Each row comes from the steps of one walk. Every step used is in the known rows, and no mark comes twice. Write the walk behind each row, first mark first.
Known rows
h t x: 7, 24, 6, 24, 6, 31, -6, -22, -27, 8, -16, -23, -4, -33, -1, 2, -22, -3, 28, 11, 7, 20, -11, 18, 17, -8, 2, -2, -30, 3, -39, 11
t w: -32, 4, -4, -18, -14, -15, 20, 12, -4, 7, 15, 1, 8, -20, -18, -5, -6, -2, -25, 6, -20, 16, 16, -2, -2, 4, 12, 15, 20, 4, -15, -12
u w t: -8, 11, -1, -17, 12, -63, 35, -18, 42, 16, -16, 36, -7, 7, -16, -4, 30, -10, -32, 5, -16, 12, 27, -35, -3, 8, -24, 34, 14, 3, 84, -40
t w u c: -1, 7, -25, -37, -28, -43, 32, 22, 1, -15, 13, 33, -17, 0, -25, -3, -5, 31, -36, -2, 1, 12, 32, -16, -36, -8, -16, 29, 3, 4, -3, 2
h t: -4, 10, 5, 23, 9, 24, -11, -23, -1, 0, -2, 6, -5, -30, -4, -24, -20, -2, 30, -1, -18, -8, -6, 13, 13, -1, -6, 19, -9, 10, -12, -13
h t w n x u: -2, 11, -5, 4, 20, 15, -12, -14, 28, -12, -3, 13, 23, 29, 16, -48, -4, -18, 37, -26, -6, -3, -50, 5, 25, 27, 34, -42, 28, 18, -35, 6
n h t w u x: -25, -28, -9, -38, -15, 7, 16, 33, 30, 13, 33, 13, -41, 10, -24, 2, -22, -24, -24, 20, -7, 18, -1, 50, -12, 10, 8, 17, -39, -25, -23, 1
x t: 5, 6, 28, -13, 18, 26, -19, -38, -15, -8, 1, 0, 8, -7, -7, -24, -4, -3, 3, -4, -27, 11, 1, 15, 19, -8, 15, 7, 13, 35, -23, -12
u w: -7, 14, 0, -10, 6, -52, 26, -21, 4, -1, 6, 17, 11, 3, -3, 13, -4, 5, -24, 14, -23, 1, 30, -29, -19, -4, -12, 22, 24, -9, 47, -12
h t x u: 15, 26, -7, 17, 17, 56, -32, -17, -17, 18, -23, -2, 16, -9, -4, -18, -11, -11, 10, -4, -11, 25, -24, 30, 15, 9, 5, -25, -12, -5, -56, -19
u w t x: -1, 25, -1, -24, 10, -56, 37, -17, 9, 20, -32, 9, -10, 9, -16, 15, 27, -9, -27, 20, 7, 41, 22, -26, 3, 4, -18, 14, -9, -4, 56, -21
w t x: -3, 19, 12, -6, 5, -22, 18, -20, 4, 12, -51, -9, -18, -24, -13, -11, 19, -5, -15, 4, 15, 44, 11, -4, 19, 3, -6, 9, -26, 24, 20, -24
c t x u w: -16, 10, -5, -14, 14, -22, 18, 14, -20, 37, -15, -1, 54, 13, 3, 23, 32, -14, -24, 8, -27, 24, 16, -12, -15, 31, -19, -9, 7, -39, 36, -18
c t x u: -18, 3, 5, 0, 17, 9, -1, 9, -28, 28, -35, -16, 49, -20, 6, -10, 24, -9, -9, -10, -21, 25, 4, 13, 1, 39, -9, -17, -13, -5, -2, -24
h t w: -21, 12, -3, 0, -11, 21, 12, 4, 0, 14, 25, 6, 5, -10, -17, -11, -18, -12, 6, 4, -17, 6, -16, 9, 11, 5, 2, 15, 2, -4, -38, -9
x t w u c n h: 24, -28, 38, -43, -26, 6, 1, 17, -18, -15, 31, 3, -39, 58, -15, 14, 3, 40, -32, 9, 11, -15, 14, -2, -30, -40, 16, 14, 1, 19, 20, 24
t x u c n w: 33, 45, -17, 34, 22, 0, -2, 4, -52, -3, -7, -24, 4, 25, 15, 10, -36, 18, -18, -3, 12, 31, -9, -18, -19, -34, 1, -8, 0, 26, -12, 21
n x u w: 16, 18, 10, -15, 33, -27, -17, -24, 7, -21, -3, 7, 16, 22, 18, 2, 19, -12, -12, -9, -28, 0, 6, -21, -7, 3, 9, -29, 44, -15, 27, -10
c t: -41, -12, 20, 4, 14, -24, 28, 1, -12, 14, -13, -7, 27, -42, 4, -7, 21, -1, 10, -10, -27, -10, 16, -4, -1, 24, -21, 25, -9, 10, 40, -14
n h t x: -2, 9, 40, 18, 15, 32, -11, -17, -17, -1, -4, -31, -40, -20, 7, 4, -46, 8, 14, 21, 7, 7, -8, 35, 9, -13, 9, -14, -50, 1, -13, 10
c n h t w u x: -8, -40, 1, -15, -31, 16, 22, 44, 9, 26, 19, -12, -34, 30, -13, 25, -4, -16, -14, 24, 10, -10, -10, 27, -20, -9, 18, 15, -26, -28, 5, 22
w u h: 7, -26, -39, -3, -30, -28, -8, 20, 6, -4, 1, 25, 5, -36, -9, 6, 18, 13, -2, -8, 22, -23, 33, -9, -1, -10, -29, 29, -6, -17, 11, -4
w n h t: -11, -6, 22, 19, 12, -2, 0, -31, 30, -21, -3, 11, -22, 4, 13, -36, -49, 17, 36, 0, -3, -24, -22, 17, 8, 7, 11, 0, -25, 35, 43, 5
c n h: -8, -26, 51, 21, -10, -2, 1, -6, -17, -11, -11, -25, -19, 2, 17, 15, -7, 31, -6, 18, -7, -38, 10, -7, -21, -25, 17, 7, 1, 17, 67, 8
x t w: -13, 3, 20, -38, 2, 26, -6, -9, -17, 9, 28, 4, 17, 6, -21, -14, -3, -11, -20, 3, -28, 23, 4, 14, 17, -1, 20, 7, 26, 26, -52, -16
t w n x u h: -2, -13, -34, -7, -7, -22, -6, 9, 43, -24, 9, 7, 33, 6, 21, -16, 13, -9, 10, -22, 24, -12, -11, -14, 22, 30, 19, -43, 50, 5, -29, 11
c t x u h: -20, -20, -27, 10, -7, 9, -6, 31, -9, 25, -9, -17, 49, -37, 7, 22, 35, -16, -6, -9, 13, 0, 17, 10, 8, 38, -30, -15, -4, -30, -24, -14

Which walk is each row?
10, 18, -56, 24, 4, -1, -24, 29, 0, 12, 35, 22, -8, -21, -7, -7, -30, -14, 31, -10, 24, 0, -7, 5, 25, -19, -46, 50, -38, -9, -5, -3  n w u h t
-8, 1, -18, -17, -22, 8, 6, 27, -8, 15, 11, 31, -3, -2, -28, -23, 0, -4, 5, -3, -8, 7, -3, 11, 4, -4, -12, 31, -14, -16, -13, -9  h t w u
31, 11, -45, 43, -20, 14, -14, 38, -53, 27, 3, -29, 0, -2, 4, 39, -13, -7, 33, 8, 59, 2, -20, -6, 20, -50, -28, 31, -47, -25, -1, 44  c n w u h t x
-1, -3, -8, -13, -4, -38, 36, 11, -33, 1, -31, -13, -6, -24, -3, 15, 13, 30, -7, -4, 19, 18, 33, -14, -28, 7, -32, 16, -45, 2, 24, 20  w u c t x
-34, -5, 30, -8, -2, 24, -1, 8, 14, 4, 39, 5, -29, -5, -5, -6, -34, -2, -4, 13, -17, -8, -6, 28, 5, 5, 7, 7, -14, -2, -3, -11  n h t w
19, -8, -17, 31, 17, 46, -58, -8, 29, -18, 13, -6, 5, -24, 22, -6, 24, -22, 43, -27, 12, -29, -23, 12, 31, 6, -8, -29, 13, -19, -51, -5  n x u h t
12, -12, 45, 31, 1, -8, -1, -26, -28, -24, -33, -48, -7, -11, 28, 17, 27, 16, 28, -1, 10, -30, -6, -32, 4, -28, 27, -16, 25, 21, 36, 34  c n x
5, 15, -19, -16, 14, -26, -3, -9, 9, 11, 3, 38, 36, 18, -3, -7, 12, -6, -36, -1, -40, 7, 19, -17, -18, 5, -11, 0, 42, -16, 32, -35  x u w
-20, 2, 15, -15, 6, -39, 30, -20, 14, -30, -12, -16, 6, 9, 17, -17, -8, 2, 19, -4, 10, 4, -13, -21, 15, 15, 40, -26, 32, 36, 5, 31  t w n x
17, -24, -13, 30, -22, 52, -32, 30, 11, 8, 26, -20, 16, 14, 20, 27, 42, -26, 24, -11, 24, -43, -32, -14, 27, -7, 10, -31, 44, -34, -44, 20  c n x u h t w
-35, -9, 16, -25, -9, -39, 34, 1, 22, -13, 11, 12, -10, 14, 4, -20, -37, 22, -18, 10, -4, -4, 8, 2, -6, 15, 30, -6, 9, 29, 41, 10  t w n h
27, -28, 0, 37, -16, 14, -37, 4, -1, -17, -14, -29, 20, -7, 36, 24, 51, -1, 17, -18, 27, -49, -7, -27, 12, -14, 13, -34, 43, -5, 3, 13  c n x u h
-54, -34, -32, -50, -18, -35, 56, 50, 4, 39, 0, 4, 18, -11, -24, 10, 32, -36, -31, 2, -20, 24, 17, 18, -19, 41, -12, 31, -15, -27, 2, -10  c t w u x
-46, -22, -7, -39, -29, -39, 39, 48, -17, 29, -5, 17, 29, -10, -19, -3, 30, 0, -18, -8, -16, 8, 18, -4, -12, 27, -25, 34, -10, -15, 43, -14  c t w u
36, 11, -5, 16, -5, -3, 7, -8, 6, 4, -55, -3, -12, 20, -7, 2, 47, 19, -35, -6, 26, 18, 0, -26, -16, -9, -6, -13, -1, 22, 23, -12  w t x u c n
42, -10, 28, 18, -17, 12, 0, 5, -32, -18, -17, -24, -57, 19, 7, 29, -17, 47, 9, 18, 44, -20, -4, -3, -33, -46, -8, 6, -61, -3, 27, 47  w u c n h t x
-12, -4, 38, 19, 17, 26, -17, -23, 10, -10, 13, -1, -36, -16, 5, -16, -36, 10, 14, 6, -16, -20, -5, 27, 4, -5, -1, 8, -31, 8, 17, -12  n h t
34, 33, -14, 19, 17, 41, -23, -22, -7, -11, -8, 3, -10, -2, -3, -12, -24, 11, 3, -7, 1, 20, -12, 16, -10, 1, -5, -20, -14, 7, -71, -7  h t x u c
11, -8, -44, 36, -2, 49, -45, 7, 34, 7, 24, 28, 22, -26, 0, -10, 9, -21, 15, -19, -2, -28, -11, 20, 18, 14, -21, 3, 11, -23, -48, -32  x u h t
30, 17, 15, 6, 34, -3, -24, -38, 12, -53, -7, -2, -18, -8, 22, -22, 2, 20, -4, -29, -9, -4, 5, -9, -13, 0, 9, -33, 24, 28, -22, -6  n x u c
-15, -10, 15, -25, -19, 7, -6, 32, 7, 4, 23, 24, -32, 9, -21, -14, -22, 7, -12, 7, -7, -3, -5, 28, -6, -6, -2, 19, -34, -16, 11, -11  n h t w u
25, 0, 24, 17, 5, 26, -18, 9, -19, 23, 0, -12, 2, 58, 13, 33, -6, 5, -12, 27, -3, -12, -20, 0, -20, -23, 10, -22, -7, -38, 42, 12  c n h t x u w
17, 10, 30, -28, 40, -35, 6, -60, 10, -34, 0, -6, 12, 49, 22, -15, 1, -7, 32, -2, -4, 2, -12, -28, 18, -2, 33, -24, 39, 33, 31, 31  u w n x t
10, 17, 16, -5, 24, 20, -22, -8, -1, 10, 15, 7, -5, 36, 5, 13, -25, -7, -19, 21, -14, 13, -9, 21, -9, 0, -4, -20, -15, -35, 9, -17  n h t x u w
-21, -8, -2, -49, 6, 24, 13, -3, 11, 15, 35, -14, 8, 7, -26, 2, -9, -48, -34, 13, -26, 46, 5, 38, 14, 17, 32, 6, 27, 16, -90, -6  u x t w
4, 13, 8, -9, 26, -75, 32, -44, 14, -36, -15, -2, 8, 25, 30, -1, -4, 7, 26, 2, 2, -9, 2, -48, -2, 4, 20, -15, 32, 20, 71, 34  u w n x
-15, -21, 39, 18, -22, 28, 5, 19, -7, 12, 25, -19, -20, 18, 4, 20, -11, 7, -1, 20, -4, -32, -18, 6, -6, -18, 19, 13, -3, -5, 21, 15  c n h t w
8, 22, -5, 2, 9, 20, -17, -12, -24, 6, -32, -5, 25, -13, -5, -8, -7, 1, -23, -1, -9, 32, 3, 17, -2, 6, 9, -27, 3, 5, -34, -22  t x u
22, -4, -41, 14, -30, 18, -20, 16, -7, 11, -4, -1, -8, -38, -11, 25, 3, -7, 25, 5, 53, 0, 6, 10, 18, -14, -27, 17, -44, -35, -38, 15  w u h t x
27, -13, 12, -14, -25, -32, 26, 18, -23, -29, -11, -20, -32, 23, 7, 30, 31, 32, -4, -4, 30, -18, 9, -49, -34, -37, 13, -1, 15, 6, 17, 52  t w u c n x
1, -11, -38, 15, -11, 8, -32, 7, 25, -2, 7, 25, 31, -26, 0, -2, 14, -6, -14, -17, -4, -21, 19, 6, -1, 13, -20, -1, 31, -14, -27, -35  x u h
17, 20, -13, 6, 23, 4, 2, -19, 39, -38, 11, 15, -2, 36, 17, -44, -17, 4, 29, -27, 4, -3, -35, -12, 1, 26, 23, -40, 27, 31, -45, 21  h t w n x u c
1, -11, -30, 35, -14, 24, -15, -6, 23, 2, 24, 3, 3, -46, -2, 5, -7, -11, 36, -3, 17, -31, 4, 5, 20, 0, -28, 20, -3, -10, -34, 2  u h t
